Each row comes from the steps of one path. Every step used is in the known rows, and no mark comes twice. Write the path behind each row, first mark first.
Known rows:
W > T > E > Z > S: [ 1.26  0.86  0.40  1.07 -0.05  2.10  0.53 -1.72 -0.43 -2.68 -1.65  2.52
  0.29  2.17  1.60 -2.46  0.52 -0.07 -0.86 -0.08  1.87 -2.98]
Z > W > T: [ 1.79  2.02 -1.72  2.48 -1.80  0.18 -0.98 -0.82 -0.81 -1.13  0.39  0.09
  0.37 -0.49  1.84 -0.32 -0.11  1.68 -2.99 -2.98  0.12 -0.19]
H > E > Z: [ 2.11  0.59  2.12  0.05  1.60  1.34  0.60 -0.56 -0.57 -1.67 -2.45  1.65
  0.07  1.67  1.40 -0.47 -1.25 -1.96 -1.34  1.06  2.06 -2.28]
V > T: [ 1.63  2.54 -0.89  1.87  1.13  1.85 -1.08 -1.63  0.89  0.65  0.31  0.41
  0.29  1.43  0.41  2.26 -1.18 -0.63 -1.96 -0.74  1.78  0.03]
T > H > E > Z: [ 3.35  0.95  3.39  1.77  0.33  0.79  0.99  0.51  0.05 -3.08 -2.10  2.21
 -0.78  0.86  0.92 -0.15 -0.84 -2.16 -2.29 -0.59  2.11 -0.67]
E > Z > S: [ 1.53 -0.30  1.09 -1.10  2.11  3.18  0.86  0.33  0.28 -3.09 -1.29  1.50
  0.91  0.69 -0.13 -2.18 -0.68 -0.97  1.36  0.21  2.34 -2.80]
V > T > E > Z: [ 1.19  2.37  0.44  2.34  0.56  2.44 -0.36 -2.12  0.73 -1.77 -0.19  2.19
  0.21  2.95  1.27  1.80  0.86 -1.82 -2.40  1.24  2.50 -0.80]
S > E > Z: [-0.53  0.70  0.83 -0.85  1.42  2.28  1.27  1.29 -0.55 -3.03 -1.00  3.00
  0.75  0.51  0.10 -0.66 -1.55 -1.61 -1.27  1.18  1.05 -1.86]
S > T > H: [-0.22  2.83  0.39  1.20 -0.32  1.67  1.35 -0.13  1.50 -3.58 -1.54  2.27
 -2.22 -0.47  0.47  0.28 -0.47 -0.45 -2.35 -1.82  1.63  1.28]
E > Z > L: [ 2.11 -0.11  0.54 -0.27  1.06  3.19  1.02  0.35 -1.62 -3.99 -1.16  1.90
  1.24  0.45 -0.21 -2.18  1.46 -1.40  1.85 -0.17  1.30 -1.86]
E > Z > W > T > H: [ 3.52  2.35  0.20  3.01 -1.21  1.18 -0.50  0.34 -0.44 -3.74 -0.16  1.32
  1.16 -0.57  1.56 -0.56  1.93  0.04 -2.32 -2.05  1.34 -0.70]
T > E: [-1.22  0.97  1.01  2.04 -0.13  1.30  0.90 -0.92  0.01 -2.39 -0.30  1.60
 -2.25  2.50  1.38 -0.34 -0.56 -0.91 -2.43  0.12  0.47  0.06]
E > Z: [ 1.26  1.45  0.96  0.48  2.32  2.20  0.19  0.34 -0.54 -2.54 -0.83  1.51
  0.76  1.25  0.64 -0.53  0.51 -1.75  0.25  0.73  1.42 -1.35]
Z > W: [ 0.69  1.05 -0.85  1.71 -1.16  0.97 -0.40  0.57 -0.21 -2.15  1.11 -0.11
 -0.35 -0.43  1.13  0.08 -0.57  0.87 -2.54 -2.30 -0.04  0.61]
V > T > E: [ 0.32  2.27 -0.09  2.90 -0.26  1.67 -0.40 -2.36  0.85 -0.54  0.28  1.55
 -1.01  2.79  1.13  1.96 -0.60 -0.80 -3.28 -0.01  1.57  0.18]
V > T > E > Z > S: [ 1.50  0.84  0.44  1.36  0.24  3.27  0.12 -2.21  1.33 -2.09 -0.30  2.03
  0.22  2.56  0.62  0.21 -0.20 -1.07 -1.48  0.87  3.06 -1.87]
Z > S: [ 0.50 -0.73  0.34 -0.70  0.98  2.51  0.89  0.08  0.65 -1.66 -0.48  0.51
 -0.26  0.26 -0.38 -2.18 -2.22  0.44  0.09 -1.56  1.23 -1.55]
S > E: [-1.42  0.63  0.08 -0.30  0.72  1.40  1.26  1.01 -0.34 -1.72 -0.40  1.95
 -0.40  0.26 -0.14 -0.17 -3.15 -0.47 -2.30 -0.22  0.20 -0.49]
S > L: [-1.05  0.21 -0.06  1.34  1.36  0.91  1.89  1.24  0.68 -2.48 -0.73 -0.35
  0.15 -0.21 -0.31 -0.46 -1.04 -1.26  0.63 -0.15 -0.48  0.66]
E > Z > W > T: [ 2.50  2.12 -0.84  1.93 -0.43  1.35 -0.84 -0.33 -1.04 -2.51 -0.26  1.08
  1.68  0.07  1.90 -0.44  1.56  0.36 -1.62 -1.14  1.15 -1.53]
E > Z > T: [ 2.47  2.16 -0.51  0.00  2.31  2.75  0.21 -0.65  0.13 -3.75 -1.99  0.72
 -0.15  0.27  1.72  0.42 -0.60 -0.60 -0.07 -0.55  1.86 -2.60]
S > T > H > Z: [ 0.09  3.76  0.05  2.27 -0.38  2.59  1.11 -0.53  0.31 -3.13 -1.91  2.58
 -2.13 -1.03  1.04  0.03  0.52 -1.84 -1.49 -2.00  1.98  0.59]
W > H > Z > L: [ 2.50  2.71  0.48  2.74 -0.42  2.08  0.63 -0.35 -3.49 -1.04 -0.05  1.34
  0.61  0.72 -0.37 -1.18  0.94 -0.68  0.09 -2.91  0.58 -0.39]
S > T > E > Z > L: [-1.14  1.39 -0.28 -0.57 -0.87  3.54  2.18 -1.45  0.04 -5.51 -2.22  3.88
 -1.48  1.26  0.95 -1.75  1.91 -1.07 -0.58  0.76  1.97 -1.15]

Write each row's path:
[ 3.12  1.40  0.92 -0.40  1.68  1.74  0.58 -1.52  0.10 -2.56 -3.54  0.71
 -0.48  0.72  2.41  0.17 -2.22 -0.95 -1.54 -0.06  2.40 -3.12] | H > E > Z > T
[ 3.52  2.21  1.58  2.96 -0.28  0.67 -0.14 -1.36  1.40 -0.20 -1.09  0.99
 -0.90  0.79  0.78  2.38 -2.13 -1.10 -4.19 -1.57  2.50  0.38] | V > T > H > E
[ 1.78  2.76  0.14  2.68 -1.81 -0.09 -0.52  0.57 -1.11 -1.31  1.95 -0.11
  0.26  0.43  0.50  0.52 -0.51  1.78 -3.50 -3.11  0.04  1.63] | Z > W > H
[-0.88 -1.23  0.33 -1.76  0.41  2.46  1.99  0.91  0.70 -2.18 -0.69  1.61
 -0.18 -0.47 -0.92 -2.31 -4.24  0.32 -1.16 -1.02  1.13 -1.86] | Z > S > E
[ 0.22  0.65  0.04 -2.16  1.50  3.92  1.32 -0.41  1.31 -3.97 -2.06  2.60
  0.27  0.08  0.19 -1.92 -0.19 -0.53  1.03  0.38  3.02 -2.45] | E > Z > S > T
[-2.62  2.50 -0.36  0.78 -0.50  1.92  1.52 -1.74  1.13 -3.22 -1.64  2.77
 -2.51  1.80  1.36 -0.10 -0.22 -0.43 -2.76  0.08  1.17  0.33] | S > T > E
[ 0.86  2.78 -0.99  2.72  0.16  2.59  0.53 -2.20 -1.04 -2.61 -1.77  1.01
 -2.43  0.79  2.81  0.16 -0.49 -1.48 -1.36 -1.76  1.11 -1.79] | H > Z > T > E
[ 1.16  2.65 -1.33  4.62 -2.53  1.46 -0.76 -1.71 -2.14 -1.41 -0.26  1.29
 -0.49  0.25  2.90 -0.70  1.48 -0.28 -2.88 -2.41  0.47 -0.94] | H > Z > W > T > E
[ 2.00  3.90  0.94  3.46  0.70  1.17 -0.21 -0.33 -2.63  0.25  0.25  1.09
  0.16  1.45  0.51  0.36 -0.13 -1.06 -0.93 -2.03  0.73  0.07] | W > H > Z
[ 0.33  1.88 -0.72  1.67 -0.21  1.69  0.94 -2.02  0.62 -3.41 -1.72  0.36
 -2.82  1.23  2.25  0.48 -1.82  0.26 -2.63 -1.71  0.83 -1.12] | Z > T > E
[ 0.69  1.43 -0.81  0.60 -1.01  1.39  0.23  0.60 -0.99 -2.96 -0.53  2.36
  1.47 -0.76  1.09 -0.86 -0.64  0.07 -2.93 -0.62  0.93 -1.88] | S > E > Z > W > T
[ 1.66  1.07  1.43 -0.47 -0.92  2.32  2.46 -0.60  0.45 -5.02 -3.51  3.37
 -1.32 -0.66  0.55 -1.52  0.31 -1.34 -1.30 -1.10  2.55 -1.01] | S > T > H > E > Z > L
[ 2.31  2.43  2.17  1.83  0.07 -0.59  0.35 -0.68 -1.18  0.62 -0.81  0.88
 -0.32  2.33  0.48  0.47 -2.48  0.29 -3.14 -1.39  0.75  0.20] | W > H > E
[ 3.13  1.95  1.28  2.88 -0.83 -0.70  0.21 -0.92 -0.26 -0.60 -2.38  1.48
 -0.80  0.66  1.73 -0.28 -1.58 -0.19 -3.32 -2.69  1.19 -0.70] | W > T > H > E
[ 1.11  0.41  0.03  0.88  1.12  3.45  0.57 -0.31 -0.83 -1.08 -0.94  0.97
 -0.06 -0.19  0.48 -2.12 -1.00 -1.34  1.11 -1.60  1.58 -2.22] | H > Z > S
[-1.15  1.37 -0.26  0.48 -0.51  4.08  1.62 -1.80  0.26 -2.74 -2.03  2.89
 -1.84  0.33  1.31 -2.04 -0.16 -1.08 -0.29 -0.71  2.21 -1.85] | H > Z > S > T > E
[ 2.01  2.44  1.48  3.70  0.21  1.74  0.47  0.58 -0.87 -2.19 -0.63  1.46
 -1.38 -0.30  0.70 -0.08  0.40 -2.55 -1.18 -2.53  1.17  0.19] | T > H > Z
[ 1.10  2.06  1.62  2.94 -1.75  1.16  0.31 -0.15 -1.11 -3.81  1.00  1.90
 -0.34  2.53  1.17 -0.08  1.57  0.03 -3.13 -0.58  1.05  0.42] | T > E > Z > W > H
[-0.95  0.50 -0.83 -1.87  0.34  3.29  1.56 -0.85  1.79 -2.50 -1.78  1.61
 -0.94 -0.47 -0.04 -1.96 -1.84  0.57 -0.26 -1.02  2.16 -1.38] | Z > S > T
[ 3.54  2.57  0.92  1.37  1.24  2.35  0.60 -0.02  0.71 -5.10 -1.87  1.03
 -1.13 -0.31  1.28  0.63 -0.25 -1.00 -0.68 -1.85  2.09 -1.66] | E > Z > T > H
[ 2.72  2.61  0.17  2.14  0.31  1.25  0.81 -0.23  1.05 -3.70 -1.30 -0.01
 -2.38 -0.79  1.07  1.12 -1.95  0.37 -2.14 -3.58  1.22 -0.12] | Z > T > H
[ 0.51  0.00  0.38  1.55  0.42  2.91  1.43 -1.32  1.91 -2.86 -0.61  1.57
  0.91  1.43 -0.19  0.16  0.24 -1.28 -0.21  1.32  2.32 -1.41] | V > T > E > Z > S > L
[-0.34  1.61 -0.90 -0.29  0.47  4.10  1.23 -1.12  0.05 -1.89 -2.11  1.94
 -0.82 -0.91  0.74 -1.91 -0.75 -1.20  0.69 -1.37  2.38 -1.83] | H > Z > S > T
[ 3.41  3.31 -0.36  5.02 -1.67  1.90 -1.04 -0.86  0.28 -1.27  1.14  0.56
 -0.22 -1.06  0.99  2.55  0.40 -1.26 -3.39 -3.31  2.03  1.08] | V > T > H > Z > W
[ 0.73  1.81 -1.26  3.30 -3.01  0.23 -0.43 -1.32 -0.78 -2.21  0.44  0.96
 -0.79  0.73  2.32 -0.65  0.40  1.47 -4.15 -2.27  0.00  0.14] | Z > W > T > E
[ 2.44  0.30  1.19  0.50 -0.46  1.23  0.11 -0.07 -0.52 -2.32 -1.31  0.86
  0.30  0.50  1.75 -0.59 -0.71 -0.71 -2.67 -0.16  1.60 -1.52] | H > E > Z > W
[-0.68 -1.11  1.57  0.45  0.65  2.70  2.81  0.31  0.93 -5.10 -1.28  1.78
  0.00  1.43 -0.16 -2.38  0.31 -1.47  0.95  1.42  1.40 -1.78] | T > E > Z > S > L
[ 2.73  2.65  0.58  3.42 -0.04  1.20 -0.63 -0.67  1.45 -0.90  0.54  0.80
 -0.60  0.53  0.09  2.54 -0.90 -0.71 -3.01 -2.17  1.76  1.11] | V > T > H
[ 2.38  3.41  0.36  3.80 -1.89  1.43 -0.87 -1.88 -0.16 -1.74  1.44  1.68
  0.56  2.83  1.00  2.18  1.25  0.14 -4.14 -0.56  2.13  0.36] | V > T > E > Z > W > H
[ 3.49  1.85  1.06  1.66 -0.15  0.82  1.02 -0.76  1.10 -2.87 -2.77  0.20
 -2.57 -0.56  1.86  0.86 -3.32  0.01 -3.19 -3.18  1.65 -0.91] | Z > T > H > E
[ 2.85  2.16 -0.41  3.74 -2.72 -0.11 -0.48  0.22 -0.36 -2.29  0.67  0.49
 -0.19 -1.20  1.52 -0.11  0.18  1.30 -3.84 -4.21  0.38  0.89] | Z > W > T > H
[ 3.45  2.07  0.40  3.16 -0.18  2.92 -0.16 -1.17  0.83 -0.72 -0.16  1.32
 -0.22 -0.37 -0.05  0.95 -0.73 -1.56 -1.23 -2.69  2.83 -0.75] | V > T > H > Z > S
[ 1.28  0.97  1.14 -1.10  0.81  3.54  1.81  0.25  1.84 -5.09 -2.18  2.84
 -0.47 -0.57 -0.12 -1.77  0.01 -0.77  0.27 -0.70  3.20 -1.73] | E > Z > S > T > H
